What can hang from each mark
fugep: biruvo zipad
bafu: fakuzo sitefo zigop zipad
fakuzo: bafu
datave: sitefo
zigop: fugep lofel
sitefo: bafu datave
zipad: bafu fugep

Known rows, with every way that one mark hangs from another
(bafu fakuzo): [ 10   6   6  12  23  14   3  -6   8  33   2   5   0 -12   9   1  -6   2
 -17  16 -19  13 -15   0 -10 -11  25 -10 -10   5  35  -9   3  17  -4   7
   3  13 -15   1   4   2  -2  -3 -10   5  -9   1  -2  -8 -22  -1  -4   8
  -6   7   5  14  35   7  -4  -4 -16 -18  -9]
(zigop fugep): [-46  15   4  -2   9  10   2   4   6  -1  -2  -5  -2 -14  13   4  -7  35
  -5   3 -11   5  -2   7   3  -6  -8 -17  13  10  50 -41   2  32  -4 -11
  -2  19   0   9   6  18 -13   0 -14   2 -19   6   2  -3 -20 -14  -8   5
  43  -4  12  18  18 -16  -7   6 -11 -25  -1]
(fugep zipad): [ 30  -5   3  12  13  14  -3 -11   0  17  -1  22   4 -13  -1  -3  -9  -3
 -16   1 -34   0   2  11  -7   3  13 -18  18   0  18 -14  -4  22   0 -10
   6  22 -37   5   1   1   0   9 -14  -4  -6   3  -5  -4   9 -24 -10   5
  40   3  -2  -5  39 -15  -7   3 -18  -8 -14]
(fakuzo (bafu zipad)): [ -5  -1   8  -8   4   0  -6   3  -1   6   7  11   1 -15  -6 -13 -22   1
 -15   3 -26  -7  -1  -1  -8 -13  -9  -7  29   3  44 -19  -5  29   8 -10
   2   8  -9   4  -1   7  11   6  17   3 -12   7   5   5  14  -8  16   0
  12   0   3  15 -11 -30   5  -7   2 -23 -12]
(zipad fugep): [ -9  15  -5  12   1   3  -2  -6  -7  15 -15  -8   6 -11  -9 -12   1   6
 -18  -1 -20   3   6   2  -1 -11  12 -15  32  17  18 -16   0  21  -7   0
   1  23  12   1   1  18 -13  -9 -25  20 -19   3  -2 -12 -24   5   7   7
  34  -2  -4   6  26   3   2   4 -15 -51  -4]
(bafu (zigop fugep) zipad): [-32   1   3 -14 -20   8   6  16   4  -7  22  -5  -6  -3 -19 -23   7   6
  -1  11  -5  -4   0  -1   7   4 -18  -1  12   0  31  -9  -4  21  -3 -13
  -9   0  -8  11  11  14  -5  -1  -9   8 -18   1   9  12  -7  -4   6  -1
 -18  -1   6  11 -15 -10  -1   4   3  11   2]
(bafu fakuzo (sitefo datave) zigop zipad): [ 13  -4  -3   6   0  18   6  -1   0  11  30 -20  -2  22 -27  -5  17 -15
   0   8  -7  -9 -21  -8  -1  -7   8   4 -24  -7 -23  34   6 -12   2   4
  -2 -13  -6 -32  10 -18   2   8   2   9   8  -8   6  17 -14  13   8  -1
 -85   4 -11  -7 -44   7   6  -9   7  25  -8]
(sitefo datave): [ -9   2  -2  26  22  11  -4 -15  10 -19  -2  19   7   2   3  -1  -4  32
  -3  -3 -19   7  -8  14  -7 -30  24  -7  17   1  18 -29   3  45   2 -12
  -7  27  11  -7   5   9  -5  10 -19   1 -29   8   0   5 -24  -8   2   8
  64  -4 -12  16  21 -22  -7  -4 -18 -31 -13]
(fakuzo (bafu sitefo (zigop (fugep biruvo)) zipad)): [ -8   5  -2 -25 -17  -6   3  22  -8  -3   6 -35   0  -4 -17   5  -4   3
   6  -6   1 -23   1 -16   1   5 -36  -1  -7  -6  -6   4  -7   4   2  -9
  -3 -17 -10 -35  -2   6  14   2  24   0  -3   4  -3  17  25   3   6 -10
 -27  -6   5   1 -53 -14  10   0  24  14   7]
(datave (sitefo (bafu fakuzo zipad))): [ 17  -1  16   8  -5  10  -9 -11  21   6 -10  25 -10  -4  20 -17  -9 -25
   2  -3  -9  12  -9  -6   1 -20  44  -1  13   9  39   8  -9   2   1   9
   3  -4   7  19  -7 -13   5   2   5  -6  11  -8  17 -14  -9   0  20   9
 -24   4   0 -12  31  13  -3  -7   4 -16 -14]
(zipad (bafu sitefo zigop) fugep): [ 10  13  -6   3 -23 -24   6  13 -12   1 -10 -46   7   5 -13  14  19   1
   9 -10   3 -14  27  -6   0  13   5   2  32   1 -26  16   1 -37  -8  19
  -2   0  22  -6  -2   9 -16 -12 -30  19  -5  -3   2 -10 -13  21   5   0
 -15  -1  -2   2  37  13   8   5   9 -28  11]
(bafu (zigop fugep lofel) zipad): [-47  -4   0 -21 -22  -2   5  10  -2 -21  18  26  -5  -4  -5 -31   3  12
   0  11  12  -7   2   7  12  17 -10   7   0  -2  11 -15  -2   3   3 -16
   0   6 -12  24  10   2   3   3 -15  -2 -12   5   6   7   7  -6  -7  -6
 -11   0   1   4 -18 -13  -3   7   1  28  13]
(sitefo (bafu fakuzo) datave): [  2  -2  -2  20  29   3  -9 -22  14 -12 -11  44   1  11  25   8 -18  10
  -3  -3   5  31 -13  11  -4 -33  10  12  -6   0  14  -4   8  24   7  -2
  -4  16  33  14  -3   5  -3   4  10  -7  -8  -7  -5   0 -26  -2  15  11
  50   0  -1   4  28  -2  -6  -9 -15 -29 -12]
(fugep biruvo (zipad (bafu fakuzo (sitefo datave)))): [ 46 -20  -2  20  30   4  -3 -15  -8   6 -12 -20   7   1   4  24   0 -15
  -1  -3   6   0   0   1 -10   5   4  -9 -27  -7 -43  11   6 -17  -2  13
   2 -23 -17 -22  -9 -21   6  -1  24 -11  32   7 -14  -9  31  -5 -31  -4
  33   2 -11  -8 -45  14   0  -1 -11  27  -9]
(bafu sitefo): [ 20   9   1  11   0  15  -1  -4  10  16   0 -20   3  -4   2  17   2   9
  -6  -5 -32 -10   2  -1  -4 -12  13 -19  17   0  21  -2   0   4  -1  -3
   9  16 -16 -24   3  -1  -4   7 -19   2 -15  -9   5   0 -11  -5  -8   5
 -17   1  -3  -8  41  -8  -3  -1   0 -29 -10]
(zigop (fugep biruvo (zipad (bafu sitefo))) lofel): [-17 -15  -1  -9  12  -6  -1  -4 -11 -19 -17   2   1 -13  24  15  -6  14
   2 -10  28 -11  16  12   5  31 -21  -7 -15  -2 -31 -21   2 -30  -3  -5
  12  -8 -20   9 -11 -15   5  -1  12 -22  28  13  -9 -13  50 -19 -46 -12
  53  -3   0  -6 -37  -2  -5  13  -6  34  14]
(bafu sitefo (zipad (fugep biruvo))): [ 13  -3  -6   6 -19  24  -5  -3  -6  22   3 -46   3  -3 -30 -15  11 -30
 -21  -8 -15 -17   5 -10   3  -7 -17 -18  13   9  -8  28   1  -5  -6  -1
   8 -15  -1 -36  -3 -10   0  -8  16  17   8  -7   1  -4  12  14  -3  -1
 -45  -1 -16 -26 -66  19   8   4   4 -16 -11]
(zigop (fugep biruvo (zipad bafu)) lofel): [-20 -17  -1  -7  17 -13  -2  -6  -9 -24 -19  25   1 -20  25   5 -11  18
   0  -2  30   0  18  15   4  30 -18  -5 -11   0 -13 -37   1  -7  -2  -8
   6  -4 -21  32  -8  -6   7  -3   9 -21  21  21 -13 -15  46 -22 -44 -10
  88  -3   1   5 -30  -4 -10  14 -15  31  14]
(fugep biruvo (zipad (bafu (sitefo datave) zigop))): [ 56 -20  -9  17   3 -11  -2  -2  -8 -18 -10 -13  10   8  -9  16  10  -7
  13 -13   6 -12  18   2  -8  10   4  -1  -9 -18 -50  13  -2  -6   0   3
  -4 -17 -14 -23  -9  -4   7   3   2  -9   7   8 -16   2  28  -4 -24  -6
  47  -3 -18 -12 -13   3  -2   3   1  30   0]
(fugep biruvo zipad): [ 49 -15  -4  16  13  16  -7  -9  -1   8 -11  18   9 -17  -4  -6  -7 -17
 -16  -1 -23   0   4   3  -9  -3  12 -22  -2  -4   4  -6  -7  35  -3 -10
   5   3 -36 -16  -7   3  12   2   3  -6  -4   8 -18  -7  23 -15 -24   1
  63   0 -11 -13  -5   3  -8   4 -17   7 -13]
(bafu fakuzo sitefo (zigop fugep) zipad): [ -22    6    4  -19  -12   19   12   15    0   28   30  -45  -10    5
  -18   -3   16  -10    0   15    1  -10  -16  -13    8   17  -22   -3
  -27    2    4   22    4  -24   -4    4   -1  -18  -16  -15   12  -14
   -6    1    3   11   16  -11   12   11  -11    6    0   -5 -104    5
   11   -4  -37   15    6    0   12   29    4]

Rows
[  0 -10   1 -14 -12   2  -1  10   8   1   4  21  -7   1  -1 -10  -1 -28
  -3  10  25  18  -3  -7   7  -3 -30  13 -22  -3  10  20  -1   9   0  -2
  -5 -20  11  15  -2   8   7 -10  32  -2   4 -12  -4   2   3   7   9   0
 -15   1   8  -3 -32  24  -4  -1   6  20   2]  (sitefo (bafu fakuzo (zigop (fugep biruvo)) zipad))
[ 22 -12   6  16  32  -1  -1 -14  -6  13   1 -15   1   7   7  26  -2  -4
   1  -2  -6  -2  -3   8  -8  11   3  -6  -8  -1 -26   2   8 -30   1  13
   2  -2 -12   0  -1 -24  -8   6   6  -7  33   2   0  -7  12 -13 -18  -1
  14   3   0   2  -6   0   1  -3 -11  13 -10]  (fugep (zipad (bafu fakuzo (sitefo datave))))
[-28  18  -9   2  -1   4   7   9   3 -22   6 -28   3  17  -8  16  15  40
  20 -10   0 -11  -6   2   7  -7  -6   2  -2  -4 -11  -9   3   9   0 -10
  -9  11  12 -30   8   8 -14  11 -25   4 -20   0   0  18 -27  -2  -3   0
  -2  -8  -2   4   4 -16   1   3   7  -2   8]  (bafu (sitefo datave) (zigop fugep))
[-36   2   2 -12  -8 -31   7  12  -3 -33  -3  16   0  -8  19   6  -1  34
  17   6  28   0  20  12   3  22   3  12  12  -5   4 -33  -1 -13  -3   1
  -4   7   7  41   2  13  -6  -5 -30 -10 -14  12   1  -5   5  -4 -10  -5
  44  -2   7  30  38 -10  -5   8  -1   9  25]  (zipad (bafu (zigop fugep lofel)))
[  7 -15  -2   9   0  -1  -6  -8  10 -13  10  44  -2  22  -5 -15  -3 -18
   0   4  10  23 -11   3   0 -25  -1  23  -8  -6  -1  23   4  15   9  -3
 -10  -2  28  16   2   0   3   3  22  -1  -3 -11   2  13 -15   6  28   5
  -5   2  -6  -1 -11   1  -2  -9   0   4  -9]  (sitefo (bafu fakuzo zigop zipad) datave)
[ 25   3  11   3 -21   0  -4  -1  19   0  -4  28  -8   4   7 -21   3 -28
  13  -3  -2   9  -5 -12   1 -13  50   8   6   1  23  20 -12  -2   0   8
  -3  -7   5  14  -5  -3   8   2  -7  -3   0  -7  14  -7 -12   9  28   7
 -41   3  -1 -14  42  19  -3  -7  12   0  -5]  (datave (sitefo (bafu fakuzo zigop zipad)))
[ 18  -6   5  -3  -8  11   6   8   3  27  27   5  -4  -2 -24 -25   7 -26
 -13  25 -11   4 -14  -9  -5   4  13   3 -12  -3  13  22  -1  10  -2   4
  -3  -8 -20   2  11  -3   7  -3  -3  10  -4  -5   6   6 -11  10  10   1
 -63   9   2   6  -8  12   1  -5  -3  18  -6]  (bafu fakuzo zigop zipad)
[-35  -7  -3  -2 -11   0  -7   1  10 -44   6  34  -4  19  -1 -15  -1  11
  11  -9  16  16   2  11  12 -21 -29  21  16  -6   7  -5   1  26   9 -20
 -15   4  40  24   5  14  -7   4  12  -3 -14  -9   6  17 -14  -6  25   2
  39  -6   0   2 -13 -16  -4  -1   4  -3  -2]  (sitefo (bafu (zigop fugep) zipad) datave)
[-29  22  -5 -28  -4 -25   7  14 -12 -15  -4   0   3  -3  11  19  -8  41
  16 -11   9 -19   3   1   1  17 -15   8  -8  -5 -14 -23  -4 -13   5  -9
   8  17  -5 -15  -2   8   9   8 -12  -8 -12   9  -4  11  13  -4   0  -9
  -6  -6  11   4  30 -31   6   1  19   4  23]  (fakuzo (bafu sitefo (zigop fugep lofel)))
[ 20  10  -7  14  12   5   9  -2   2   8  11 -19   5  20  -8  12  19   7
   8   2  -8  -3 -19  -4  -6 -11  25   4 -29  -8 -31  19   6  -5   0   9
  -4   3   0 -40   6  -7   0   9 -18   6  -8  -4  -3  14 -32  14   1   3
 -46   2  -6  -3  13   4   2  -7   4   8   0]  (bafu fakuzo (sitefo datave) zigop)
[  0  11  -2   8  -6 -14   0  -1  -9  10 -16 -48   4  -3   2  19   7   6
  -3 -12  -5  -9  22   0  -1   7  -6 -11  40  11  -5   1   5 -31  -8  17
   3   1  21  -1  -3  -1 -20 -12 -15  14   4  -2   7 -18  -6  14   1   2
   5  -1   0   3  21   7   7   5  -1 -44   3]  (zipad (bafu sitefo) fugep)
[  7  12  -5 -14  -2 -29   2   6  -9 -16  -4  39   9 -10   8  -3 -15  23
   4   1  -3  -7   5   5  -7   5  20  13   5  -9  -3 -26  -9  15   7 -10
   5  25 -11   2  -3  20  20   6 -23  -8 -31  16 -11   7   8   0   9  -3
  35  -3   2  15  56 -32   1  -3   6  -6  14]  (fakuzo (bafu (zigop lofel)))
[-29   6  -4   2  15  -9   0  -3   8 -21  -4  34  -2  18  15  10  -6  24
  14  -1  25  28 -12   6   3 -18  -8  22 -19  -3  -1 -10   6  19   3  -4
 -13   9  40  12   1  15  -9   1   2  -4 -12  -6  -5  10 -30   0  18   6
  40  -4  10  11  17   1  -4  -3  -4  -5   5]  (sitefo (bafu fakuzo (zigop fugep)) datave)
[ 25  -9   3  -5 -17  -1  -3   2  10  12  11  38  -5   6  -4 -16  -5 -33
  -8  13   3  21  -3  -5  -1  -7  -3  15  -2  -6  20  27  -2   1   4   3
  -1  -6   8  22   3   4   5  -2  13   1  -4 -19   4   4 -11   7  22   5
 -37   6   5  -4  21  13  -3  -7   3   2  -5]  (sitefo (bafu fakuzo zigop zipad))
[ -4   7 -11 -13 -15  -1   8  10  -1 -19  -4  -6   5  -1   4   7  14  20
  14  -8  19 -16   5  -2   7  13  -4   1 -28  -9 -25  -4  -2 -10  -3  -7
   7  -1 -15 -24  -2   1  10   2 -19  -9 -15   5 -10   5   9   3 -27  -8
 -10  -4  -5 -13  -5  -2  -4  10  11  27  22]  (bafu sitefo (zigop (fugep biruvo) lofel))
[ 13  -2  -3  -6 -21  -5  -3   1  -3  17   1  21  -4   7 -17 -21   1 -39
 -13   8   9  18   0  -7   4  -3 -10  15   6   5  -7  35  -1  -8   0   8
   0  -5  28  22   1   6  -3 -14  12  14   5 -16   0  -3 -13  19  31   5
 -36   4   2 -10   3  28   3  -3   2 -12  -2]  (sitefo (bafu fakuzo zigop (zipad fugep)))
[  3  -2   5  17  28  -5   1  -9   3   3  -1 -28   1   9  15  30   1  14
   4   0   3   3  -4   5  -8  -3  15   0  -3   0 -11  -3  12 -22  -3  20
  -2  -4  13  -2   1 -15 -11   1   1  -1  12   1   7  -7  -7   5  -7   2
  -2   3   0  19   2   0   3  -7  -6 -12  -5]  (zipad (bafu fakuzo (sitefo datave)))
[  1  11   1   7  10  -9   4  -2 -11  33 -14 -52   0  -3   3  21   6  -9
  -6   2   2  -1   7  -6  -3  11   0  -6   7  15 -18  11   9 -45 -10  30
   5 -10  16  -3  -3  -9 -19 -16  -4  14  26  -3   4 -22  -9  20  -1   1
 -29   4   6   7  11  28   9   1  -3 -31   3]  (zipad (bafu fakuzo sitefo) fugep)
[  0  -8   2  -2  11   5  -1   2  -5  -2 -14 -36   1 -13  11  26  -2   9
   4 -10   9  -9  16   2   2  20 -31 -17  -3   1 -10 -15   1  -9  -5   0
   1 -14 -16  -5  -8  -4  -4  -3  15 -10  22   7  -7  -9  32 -18 -33  -7
  42  -3   6   0 -31   3  -3  11  -4  15   3]  (zigop (fugep biruvo (zipad (bafu sitefo))))
[ 15 -13  -2   3  -4  10 -11  -9   0  20 -10  16  -3  -4  -6 -18  -9 -48
 -25   4   8  21   0  -8   1 -14 -18   2  -1  11   4  27   2   5  -1   7
   4 -16  23  12  -7  -1   4 -17  41   8  15 -12  -5 -11   3  16  15   5
  -5   2  -5 -13 -43  34   1  -2  -6 -18 -11]  (sitefo (bafu fakuzo (zipad (fugep biruvo))))
[  9  13   8  -3  -3  -8   1  -1   9  -5 -20  21  -8   0  21  -1  -3  -3
  24  -7   7  11  -6  -5   6   5  32   7 -10   5   3   0 -11  -2   0   6
  -3   3  -2  16  -7   0   1   1 -14 -10  15  -3   2 -10 -12  -9  10   4
   5   0  13 -14  59  15  -4   2   6  10   6]  (datave (sitefo (bafu fakuzo (zigop (fugep zipad)))))
[  5   2   7  -9  -3   3  -4   3  -3  15  12 -18  -1  -5  -8   6 -15  -3
 -10  -6 -28 -19  -1  -5  -5  -9 -17  -9  24   1  23  -1  -3   1   7  -7
   8   3 -11 -20  -3  -4   8  10  19  -1  -2   0   9   7  20  -5  12  -3
 -35  -1   2   0 -15 -29   9  -8  14 -19 -12]  (fakuzo (bafu sitefo zipad))
[-30  -9  -2 -19  -6   6   7  10  -6   0  14  16  -5  -9  -8 -30   5  -9
  -6  24  31   1 -12  -5   7  20  -7   9 -47  -1 -11   5   1  -2  -2  -4
   1 -21 -22   7   3  -5  16  -7  15  -3   8   8  -8   3  16   9 -16  -9
 -33   4  -1   6 -69  16  -2   4  -2  55  14]  (bafu fakuzo (zigop (fugep biruvo) lofel) zipad)
[ 15  10   5   2 -26  -4  -3  -2   5   6 -12  10  -7   4  -5 -27   5 -33
  10  -4   2   8  -3 -14   6 -10  44   9  12  11   3  25 -11 -11  -4  13
  -2  -8  21   9  -6  -1   1  -7  -8   9   8  -8  10 -12 -19  19  34   6
 -38   2  -5 -19  26  29   3  -1  11 -13  -2]  (datave (sitefo (bafu fakuzo zigop (zipad fugep))))
[ -9  -3  -6 -11  -8 -14  -2   1 -12 -27  14  15   4  13 -12  -7  -5  13
   9 -12  -1 -22  -4   3   1  -1  -2  18   0 -11 -30   3  -3  -7  14 -14
   4   8   2 -19   0  -9  19  16   8  -9  -7   9   0  22  22   1  12  -8
 -22  -4 -14  -5 -28 -37   8  -8  18  16   5]  (fakuzo (bafu (sitefo datave) (zigop lofel) zipad))
[-20  -1   8  -5  11  -3   2   2  -3   4  -6 -31  -4  -7  14  28  -3  19
   6  -7  -3  -7  13   9   5  24 -30 -16  16   5   1 -25   4 -22  -3  -3
   2   4 -14  14   0  -6 -17   3   1  -7  23   3   7  -8  16 -25 -23  -4
  27  -2  17   4   5 -11  -1   8  -5   2   2]  (zigop (fugep (zipad (bafu sitefo))))
